What can hang from each mark:
q997: q402 q427
q721: q516
q772: q427
q766: q402
q569: q427
q402: q536 q766 q997
q427: q28 q569 q721 q997
q28: q427

(in the rows, 128 means zero)
Known rows, with every way that one mark hangs from another:
q28{q427{q721 q997}}: [144 106 120 129 113 128  92 150 135 129 122  96 152 130 147 130 109 108
 120  85 139 119]
q427{q28 q569 q997{q402}}: [123  97 115 120 143 105 107 127 140 131 134 117 215  93 126 112 130 162
 134 171 141 117]
q772{q427{q28 q569 q997{q402}}}: [109 133 118 140 128 104 106 138 129 129 124 110 188  82 144 116 121 168
 130 138 151 121]
q28{q427{q569 q721{q516} q997}}: [143  80 115 162 103 134  96 129 163 129 119  97 146 119 142 119 101  97
 128 145 146 104]
q766{q402{q536}}: [118 165 145 130 128 122 166 119 104 133 143 125 154 171 126 138 139  93
 130 118 132 114]
q766{q402{q997}}: [110 182 139 138 116 136 134 121 109 136 145 124 129 149  97 133 130 137
 123 149 129 127]
q569{q427{q28}}: [130 152 130 119 107 144 133 128 110 119 120 132 102 123 128 133 134 138
 122 112 152 142]
q28{q427{q569 q997}}: [123 117 119 146 124 136  86 143 170 123 140  90 198 101 156 125 122 119
 129 126 157 114]
q427{q28 q721{q516} q997}: [151  92 123 112 107 119 122 124 127 129 107 132 138 136 105 121 112 108
 134 136 137 119]
q28{q427{q569 q721}}: [137  99 105 154 119 136  98 149 139 132 132  91 114 123 145 132 119 121
 126 115 121 117]
q997{q402}: [128 146 118 165 155 122 154 126 124 139 136 109 180 147 118 137 132 149
 124 157 140 136]
q402{q536 q766 q997}: [119 134 140 125 143 145 127 110  94 123 146 180  89 156 140 135 164 118
 123 124 107 140]
q766{q402{q997{q427{q28}}}}: [101 186 140 106 112 135 149 133 137 127 131 135  88 118  83 127 125 147
 130 162 108 143]
q28{q427}: [129 148 117 165 127 140 131 146 134 127 131 103 143 142 143 142 129 114
 125 108 150 138]
q772{q427{q721}}: [131 159 123 157 121 126 133 149 111 135 121 102  85 144 124 145 114 129
 128  81 134 128]
q997{q427}: [121 177 129 143 148 148 160 144 173 128 135 105 115 137 105 146 120 127
 143 145 132 142]
q766{q402{q536 q997}}: [107 157 145 122 124 131 139 110  97 130 142 146 143 163 119 132 145 129
 128 140 119 122]
q402{q536 q766}: [133 141 135 139 148 138 150 120  97 125 150 162  98 163 146 142 160  91
 128 103 126 133]
q772{q427{q28}}: [118 170 120 141 122 123 143 147  98 125 120 120 115 126 129 141 132 138
 136  94 151 141]
q402{q766 q997}: [123 159 133 143 135 152 121 119 110 129 148 157  78 140 120 135 156 132
 120 130 124 145]
q569{q427{q28 q721{q516} q997}}: [153 106 136 103  80 136 114 115 119 121  95 133 103 123 115 116 109 113
 119 123 150 125]
q772{q427}: [114 186 126 172 128 135 144 143 123 129 134 103 127 141 130 148 126 132
 132  98 154 134]
q569{q427{q721 q997{q402{q536}}}}: [141  92 143 106 121 116 116 107 109 130 109 131 151 137 154 119 118 133
 109 100 128 118]
q997{q402{q766} q427}: [126 177 132 163 159 137 174 132 142 136 139 132  83 131 116 135 129 131
 118 147 115 152]
q766{q402{q536 q997{q427{q28}}}}: [101 156 147  88 118 131 155 122 118 122 127 162 102 134 103 126 136 138
 135 142  97 139]
q28{q427{q997{q402}}}: [128 123 120 153 133 119 118 135 144 135 124  98 222 121 150 126 115 133
 113 127 155 131]

Rows:
[144  93 115 101 129  99 112 131 111 138 112 119 161 119 116 116 118 148
 122 125 122 123] : q427{q28 q721 q997{q402}}
[125 130 123 138 119 122  84 149 140 130 129  90 136 107 140 128 106 132
 138 105 141 104] : q772{q427{q569 q721 q997}}
[147  88 134 117 148 109 125 112  91 137 130 154 121 147 151 120 137 107
 114 102 107 117] : q427{q721 q997{q402{q536 q766}}}
[131 143 140  91  99 139 107 127 121 116 115 129 146 105 135 123 125 131
 122 100 163 132] : q569{q427{q28 q997}}
[115 151 146 119 150 154 151 118 141 119 139 178  57 140 127 136 150 128
 131 130  96 151] : q402{q536 q766 q997{q427}}
[129 106 133 125 156 106 140 112 129 131 133 131 233 147 142 127 134 132
 130 140 137 121] : q427{q997{q402{q536}}}
[148  74 115 119 110 122 102 121 145 128 119 124 135 113 106 114 115 117
 143 163 134 105] : q427{q28 q569 q721{q516} q997}
[138 118 119 157 133 145 154 129 193 132 127 103  73 131  94 132 100 116
 145 188 110 121] : q997{q427{q569 q721{q516}}}
[150  98 121 156 101 135 113 131 147 129 108 104 147 141 135 126 100  90
 121 113 151 117] : q28{q427{q721{q516} q997}}
[139 134 120 100 129 132 144 150 149 127 118 121  71 124  96 134 113 133
 138 120 100 141] : q997{q427{q28 q721}}
[124 139 116 160 126 129 113 149 123 133 133  94  87 123 133 137 115 138
 133 110 129 113] : q772{q427{q569 q721}}
[139 102 113 137 121 137 149 132 172 127 114 123  69 115  88 123 107 124
 147 182 105 126] : q997{q427{q28 q569 q721{q516}}}
[141  80 114  91 124 118  80 140 142 127 132 115 138 100 124 117 122 134
 144 124 122 107] : q427{q28 q569 q721 q997}
[142 138 121 122 136 119 158 138 110 135 117 144  22 116 105 125 123 134
 114 121  86 150] : q997{q402{q766} q427{q28 q721}}
[124  98 141  95 117 114 124 106 105 121 109 153 186 117 151 115 137 142
 117 111 143 131] : q569{q427{q28 q997{q402{q536}}}}
[130 122 142 105 138 148 135 122 128 126 133 175   4 148 122 134 141 120
 124 116  73 144] : q402{q536 q766 q997{q427{q721}}}
[125  97 127 139 138 108 124 124 132 127 123 122 228 136 172 125 130 121
 117 108 146 128] : q28{q427{q997{q402{q536}}}}
[130 134 153 125 128 130 131  97  98 123 124 160 129 132 167 119 144 113
 101  97 144 130] : q569{q427{q997{q402{q536 q766}}}}
[151 100 114 131 109 127 145 123 109 133 108 133  91 153  99 130 119 109
 137 137 124 129] : q427{q28 q721{q516}}
[122 117 119 146 154 118 114 124 159 137 146  97 212 111 131 119 123 155
 134 176 143 112] : q427{q569 q997{q402}}
[113 130 141  92 135 147 143 121 123 114 133 195  43 124 125 130 158 132
 131 126  92 157] : q402{q536 q766 q997{q427{q28}}}
[121  73 121 104 145  98 117 115 130 126 132 141 226 108 147 112 142 147
 141 157 127 113] : q427{q28 q569 q997{q402{q536}}}
[142  94 106 114 127 124 110 140 121 131 131 120 101 117 116 127 129 134
 141 140 112 118] : q427{q28 q569 q721}
[133 129 132 152 159 120 165 111  93 134 140 161 129 158 147 134 159 112
 113 122 119 137] : q997{q402{q536 q766}}
[126 109 118 107 130 123  94 136 152 123 141 116 189  94 126 120 134 138
 149 145 144 114] : q427{q28 q569 q997}
[110 144 122 122 117 118  97 148 138 121 132 109 162  89 143 124 126 143
 142 118 157 116] : q772{q427{q28 q569 q997}}
[106 134 141 127 152 153 129 119 162 119 153 169  55 120 134 129 155 132
 137 159  91 139] : q402{q536 q766 q997{q427{q569}}}
[100 168 154 115 131 139 158 121 141 127 135 142 109 151 106 134 131 129
 131 153 101 132] : q766{q402{q536 q997{q427}}}
[126 155 139 142 166 128 184 119 133 130 136 156  94 147 130 135 140 117
 119 134 103 146] : q997{q402{q536 q766} q427}
[145 114 135  82  91 129  91 130 108 123 109 124 100 111 129 119 114 128
 121  81 139 125] : q569{q427{q28 q721 q997}}
[129 134 134 107 113 120 117 117 115 126 110 127 173 101 133 116 122 153
 115 120 159 137] : q569{q427{q28 q997{q402}}}
